Each row comes from the steps of one path. Every step used is in the known rows, and no mark comes twice. Write the path behind each row, first mark first.
Known rows:
kovi -> nukit: [ -4 -11   9   3  -4  -2   4  -1   2  -1  -2   9  -2   3   9  -4  11   4
  -9   4   1   1  -1]
laku -> veton -> pizi -> kadezo -> kovi: [ -6  -9   2   2  -5  -5   7  -2   6   6 -12   9  -8   0   0 -10   2  -3
 -15 -15  -7   8  -5]
laku -> veton -> pizi -> kadezo -> sedun: [ -4 -12   9   1  -7  -8   1  -2  16   9   0   8 -11   3 -21 -11  -3  -5
 -11 -14  -2   6   0]
sedun -> kadezo -> kovi: [ -4  -9   1   2   0   4  -3   2  -4   3 -11   4  -5   5  17  -4   0   1
 -14  -2  -9  11  -3]
veton -> pizi -> kadezo: [  3 -10   2   2  -5  -6   2   0   0   6   0   7  -7   7 -17 -10   5  -3
 -14  -8  -5   4  -1]
nukit -> laku -> veton -> pizi: [  7  -9   5   2  -1   0   8   4   6  -5  -7   7 -11  10   3  -9  16  -8
  -5  -7   4   3  -3]
veton -> kovi -> nukit: [ -7 -11   7   6  -2   0   1  -4   6  -5  -9  11  -2   6  18  -3  20   2
 -11   8   0   5   0]
pizi -> veton: [  4 -11   8  -2   4   1  -3   1   1  -1  -6   5  -3   2  -8  -7  -2  -1
  -9  -3  -7   0   1]
laku -> veton -> pizi -> kadezo -> kovi -> nukit: [ -8 -12   5   3  -9  -8  11  -4  12   4 -15  14  -5  -3   7  -8  12   2
 -16 -12  -3   6  -5]
kovi -> kadezo: [-6 -7  8 -2 -4 -1  0  4 -1  2  4  9 -2  9  6 -7 -9  3 -5 -3 -7  2  0]
kovi -> veton -> pizi: [  6 -11   0   2   0   2  -7   2   8   0  10   7  -8  13  27 -11  16   0
  -8  -9  -3  -1  -1]
nukit -> laku -> veton -> kovi: [ -2  -9   5   4   3   4   7  -2   3  -8 -17  10  -9  10   1  -5  15  -8
  -4   3   0   9  -2]
nukit -> laku -> veton -> pizi -> kadezo: [  6 -10   4   1  -3  -4  13   1   2   0 -12  10 -12   8 -23 -10  10  -9
  -7 -10  -1   6  -3]
laku -> nukit -> kovi -> kadezo -> sedun: [ -9 -12   6  -3  -9   0 -13   3  10  -2  16   9  -4   9 -32  -5 -18   0
  -8  -4  -5   9  -3]
pizi -> kadezo -> kovi -> nukit: [-10  -9   5   5  -6  -4   9  -6   0   6 -15  11  -2  -3  -3  -4   1   8
 -16   1  -7   8  -3]
kovi -> nukit -> laku -> veton -> pizi -> kadezo: [  4 -13   7   2  -7  -6  19  -1   7  -2 -15  15 -10   5 -15  -9  20  -4
  -9  -6   3   5  -4]
nukit -> laku: [ 4 -6  5  4  2  3  6  2 -7 -2 -8  5 -7 11 -8 -4  6 -4 -5  6  1  6 -1]
sedun -> kadezo: [  3 -11   4  -1   0   3  -4   3  -4   2  -3   4  -7   8   6  -5   5  -2
 -10  -1  -7   7  -1]
sedun -> kadezo -> kovi -> nukit -> laku -> veton: [ -2 -12   6   2  -1   4  15   0   3  -5 -27  12  -8   2  19  -3  14   1
  -8   0  -2  12  -6]
sedun -> kadezo -> kovi -> veton -> laku: [ -4  -9  -1   5  -1   7  -5  -2   7   0  -2   5 -10  13  35  -8  -3   2
  -9  -2 -11  10   0]
veton -> kovi -> kadezo -> sedun: [-12  -7  10   2  -4  -1  -7   0  12   1   0  10  -5  12   7  -6  -8   3
  -8   2  -6   8   3]
kadezo -> kovi: [ -8  -5   3   5   0   2  -1  -1  -1   3  -6   4  -3   3  14  -4  -2   2
 -12   1  -5   7  -3]
nukit -> kovi: [  0  -9   3  -1  -2   0  -7   3  -4  -1   1   4  -6   9 -23  -4  -5  -4
 -11   0  -5   8  -3]

Which path is each row?
[ -5  -7   7   0   0   3   8   2   5  -9 -15  15  -8  12   6  -7   6  -5
  -1  -1  -5   8  -2] : nukit -> laku -> veton -> kovi -> kadezo
[ -5 -12   4   3  -4   2   3   0   2   1 -14   8  -3   2  26  -2  10   6
 -15   2  -6  10  -4] : sedun -> kadezo -> kovi -> nukit
[ -9  -6  11   0  -6  -3  -5   2   8   5   8   7  -4   9  -2  -7 -16   5
  -6  -1  -5   4   2] : kovi -> kadezo -> sedun
[-10 -13   9   4  -2  -1   5  -5  11  -6 -13  14  -4   2  19  -4  22  -1
  -8   1   0   4  -1] : laku -> veton -> kovi -> nukit
[  2  -9   8   5  -2   1  11   0  -2  -5 -10  10  -4   8   0  -3  16   1
  -6   9   5   4  -2] : kovi -> nukit -> laku
[-12  -9   7  -1  -1   0   1   0   9  -4  -7  14  -5   8  14  -7   0  -2
  -4  -5  -9   5  -1] : laku -> veton -> kovi -> kadezo
[  2 -11   6   0   6   3  -6  -1   3  -4 -13   8  -3   5  -1  -7   8  -3
 -12   1  -8   3   1] : pizi -> veton -> kovi
[ -3 -13   5  -5  -7  -2  -9   3  10 -10   9   9  -3  10 -39  -7 -19  -4
  -7  -5 -10   5  -2] : pizi -> veton -> laku -> nukit -> kovi -> kadezo
[  0 -11   5   0  -3  -3   1   3   9  -1   0   6  -8   6  11 -10  11  -6
  -8 -13   0   0  -2] : laku -> veton -> pizi
[ -9 -10   2  -1 -12  -2  -7   2   7  -8  16   8  -4  15 -28  -5 -16  -4
  -6  -2  -5   8  -3] : veton -> laku -> nukit -> kovi -> kadezo
[ -8  -6   3   4  -3  -2   3  -4  -5   8 -11   7  -4   0 -10  -5 -10   2
 -14  -2  -9  11  -3] : pizi -> kadezo -> kovi
[  1  -8   7   2   2   2   9   1   0  -4 -11   8  -9   7  -6  -6   6  -7
  -1  -1   1   5  -2] : nukit -> laku -> veton
[ -1 -12  -1   2   3   9  -7   0   1   3  -5   8  -8   8  38  -7   4   5
 -10  -5 -12   9  -3] : sedun -> kadezo -> kovi -> veton
[  4 -11   7   3  -5  -3  14   2  10  -8 -11  11  -8   7   8  -8  26  -3
  -6  -3   7   2  -4] : kovi -> nukit -> laku -> veton -> pizi
[ -9  -7  11   2  -2   1   3   0  14  -5 -11  14  -9  12  -1  -7  -3  -3
  -2   0  -2  10   1] : nukit -> laku -> veton -> kovi -> kadezo -> sedun
[ -7 -10   7   5  -4  -2  20  -5   2   1 -27  15  -7  -2  -9  -4   5   2
  -9  -1  -2  11  -5] : pizi -> kadezo -> kovi -> nukit -> laku -> veton
[-12 -10   7   1 -14  -3 -12   1  17  -4  19   6  -6  14 -35  -5 -25  -3
  -7   0  -3  11   0] : veton -> laku -> nukit -> kovi -> kadezo -> sedun
[  5 -13  -4   2   0   6  -7   3   7   2  -2   7  -9  12  44 -10  15   2
 -14 -12  -9   7  -4] : sedun -> kadezo -> kovi -> veton -> pizi
[  1 -10   3   5  -2   5  11   1  -1  -3 -22  10  -5   6  18  -2  14   3
 -12   7  -1  13  -5] : sedun -> kadezo -> kovi -> nukit -> laku
[ -6 -10  13  -2   0   0  -9   1  15  -1  -6  11  -4   7  -6  -9 -10   3
 -10   0 -11   6   4] : pizi -> veton -> kovi -> kadezo -> sedun
[ -4 -13  -4   6  -3   9  -9  -3  11  -4   6   7  -8  11  28  -6   2   0
  -8  -4  -8  10  -2] : sedun -> kadezo -> kovi -> veton -> laku -> nukit
[ -8  -8  10  -3  -8  -3  -9   4   7   2   8   6  -6  11 -25  -5 -24   2
  -9  -2  -7  10  -1] : nukit -> kovi -> kadezo -> sedun
[ -2  -9   5   5  -5  -1  15   0  10  -7 -18  12  -7   4  23  -6  22  -1
 -10  -3   5   6  -7] : kadezo -> kovi -> nukit -> laku -> veton -> pizi
[  0  -7   1   4  -4  -2  14  -1   3   1 -20  10 -11   5  -9  -9   6  -5
 -12 -10  -2  11  -6] : nukit -> laku -> veton -> pizi -> kadezo -> kovi
[  2 -14   2   0  -7  -3 -13  -1  14   6  10   8 -13  12 -28 -11  -5  -1
 -15 -10  -8   8  -1] : nukit -> kovi -> veton -> pizi -> kadezo -> sedun
[-10 -10  -2   8  -4   6  -8  -5  13  -3  10   8  -5   9  24  -6   0   1
  -5  -3  -3   6  -3] : kadezo -> kovi -> veton -> laku -> nukit
